(in the rows, 100 means zero)
Known rows, with every step that occurs:
sinun, noris, mufa, raleto: 92  98  111  98  92  120  106  114  126  118  97  94  131  99  89  89  100  110  91
raleto, sinun, noris, mufa, belo: 103  107  116  108  108  123  102  187  117  116  107  117  134  95  95  105  78  114  77
gigu, belo, raleto, sinun: 95  116  122  92  135  123  97  100  92  125  97  106  85  107  114  72  105  131  89
noris, sinun: 95  92  101  119  106  113  93  106  109  116  106  95  101  80  98  104  92  115  88
noris, sinun, mufa, raleto, belo, gigu: 79  98  122  132  104  121  97  110  149  178  94  85  111  60  93  113  147  129  73
belo, raleto, sinun, mufa: 91  125  126  65  112  99  98  80  128  132  104  96  87  100  94  76  116  127  89
noris, mufa, belo: 105  84  110  102  108  113  88  155  91  94  103  110  121  85  88  115  100  113  91
belo, raleto, sinun, noris: 91  125  119  73  103  102  108  111  123  119  99  108  104  106  96  83  88  114  89
belo, raleto, sinun: 95  117  117  75  117  100  99  110  104  116  101  111  83  101  113  93  114  119  93
raleto, sinun, mufa, belo: 100  118  118  102  109  109  100  125  111  126  115  89  107  88  111  98  102  112  78
mufa, belo, gigu: 103  81  104  110  99  110  98  136  88  111  93  105  116  85  93  125  113  108  94
noris, sinun, mufa: 90  99  109  107  101  112  91  77  133  131  110  80  106  78  78  87  94  122  84
mufa, belo, raleto, sinun, noris: 93  122  121  77  109  105  106  130  105  113  107  102  115  91  103  96  89  111  81
sinun, noris: 95  109  99  94  88  102  109  97  121  105  99  97  121  108  83  90  71  94  96
sinun, mufa, raleto, belo, gigu: 85  106  120  115  95  110  105  100  140  163  87  92  111  85  96  111  155  116  85
gigu, belo: 100  99  103  114  118  123  98  87  91  110  96  94  103  105  102  78  90  112  96
gigu, belo, raleto, sinun, noris: 91  124  121  85  123  125  106  97  113  127  96  104  105  109  99  61  79  127  86
sinun, noris, mufa, belo: 101  92  109  94  95  116  96  155  112  100  101  106  141  92  72  103  76  109  85
mufa, noris: 96  99  95  114  96  106  107  96  79  101  108  100  114  97  122  120  95  106  97

Rows:
102  75  110  103  92  121  97  172  119  116  88  117  148  90  61  114  88  118  88 -> sinun, noris, mufa, belo, gigu
86  125  124  95  125  127  103  68  97  140  109  94  104  100  117  74  103  146  83 -> gigu, belo, raleto, sinun, mufa, noris
102  110  115  99  106  119  103  171  133  122  100  120  124  112  89  89  79  114  84 -> raleto, sinun, noris, mufa
92  95  111  113  104  114  89  97  115  124  115  74  116  60  83  105  93  122  77 -> noris, sinun, mufa, belo
95  118  112  118  112  114  110  113  100  128  106  89  92  96  146  101  125  105  87 -> mufa, raleto, sinun
83  102  114  113  100  117  98  54  130  142  111  61  107  68  101  88  116  124  82 -> noris, sinun, mufa, raleto
101  104  119  111  106  115  102  142  117  143  101  100  112  86  99  111  116  120  80 -> raleto, sinun, mufa, belo, gigu
91  107  102  102  89  106  105  67  104  115  111  85  122  96  103  102  96  114  92 -> sinun, mufa, noris
88  110  117  109  100  117  105  152  140  137  93  107  133  94  93  103  116  107  80 -> sinun, noris, mufa, raleto, belo
93  86  121  120  106  121  96  170  126  149  80  121  117  86  97  124  158  122  85 -> noris, mufa, raleto, belo, gigu
96  91  113  102  104  118  97  113  105  114  97  97  110  95  105  98  123  115  95 -> noris, mufa, raleto
91  124  130  85  128  123  96  68  117  141  100  91  89  104  96  56  106  140  85 -> gigu, belo, raleto, sinun, mufa
90  92  96  131  102  116  98  103  88  114  115  96  117  77  116  121  90  121  85 -> mufa, noris, sinun
85  99  122  79  107  109  83  70  115  123  111  78  106  56  72  97  106  136  80 -> noris, sinun, mufa, belo, raleto
89  93  119  114  96  124  105  169  147  152  79  119  136  91  80  114  128  118  82 -> sinun, noris, mufa, raleto, belo, gigu
94  111  128  83  128  136  96  134  122  131  92  116  116  114  80  60  81  142  84 -> gigu, belo, raleto, sinun, noris, mufa
93  102  113  85  121  116  94  65  88  108  91  97  92  100  93  72  101  126  100 -> gigu, belo, raleto
94  99  113  75  108  97  93  96  81  91  101  98  101  80  94  110  110  114  95 -> mufa, belo, raleto
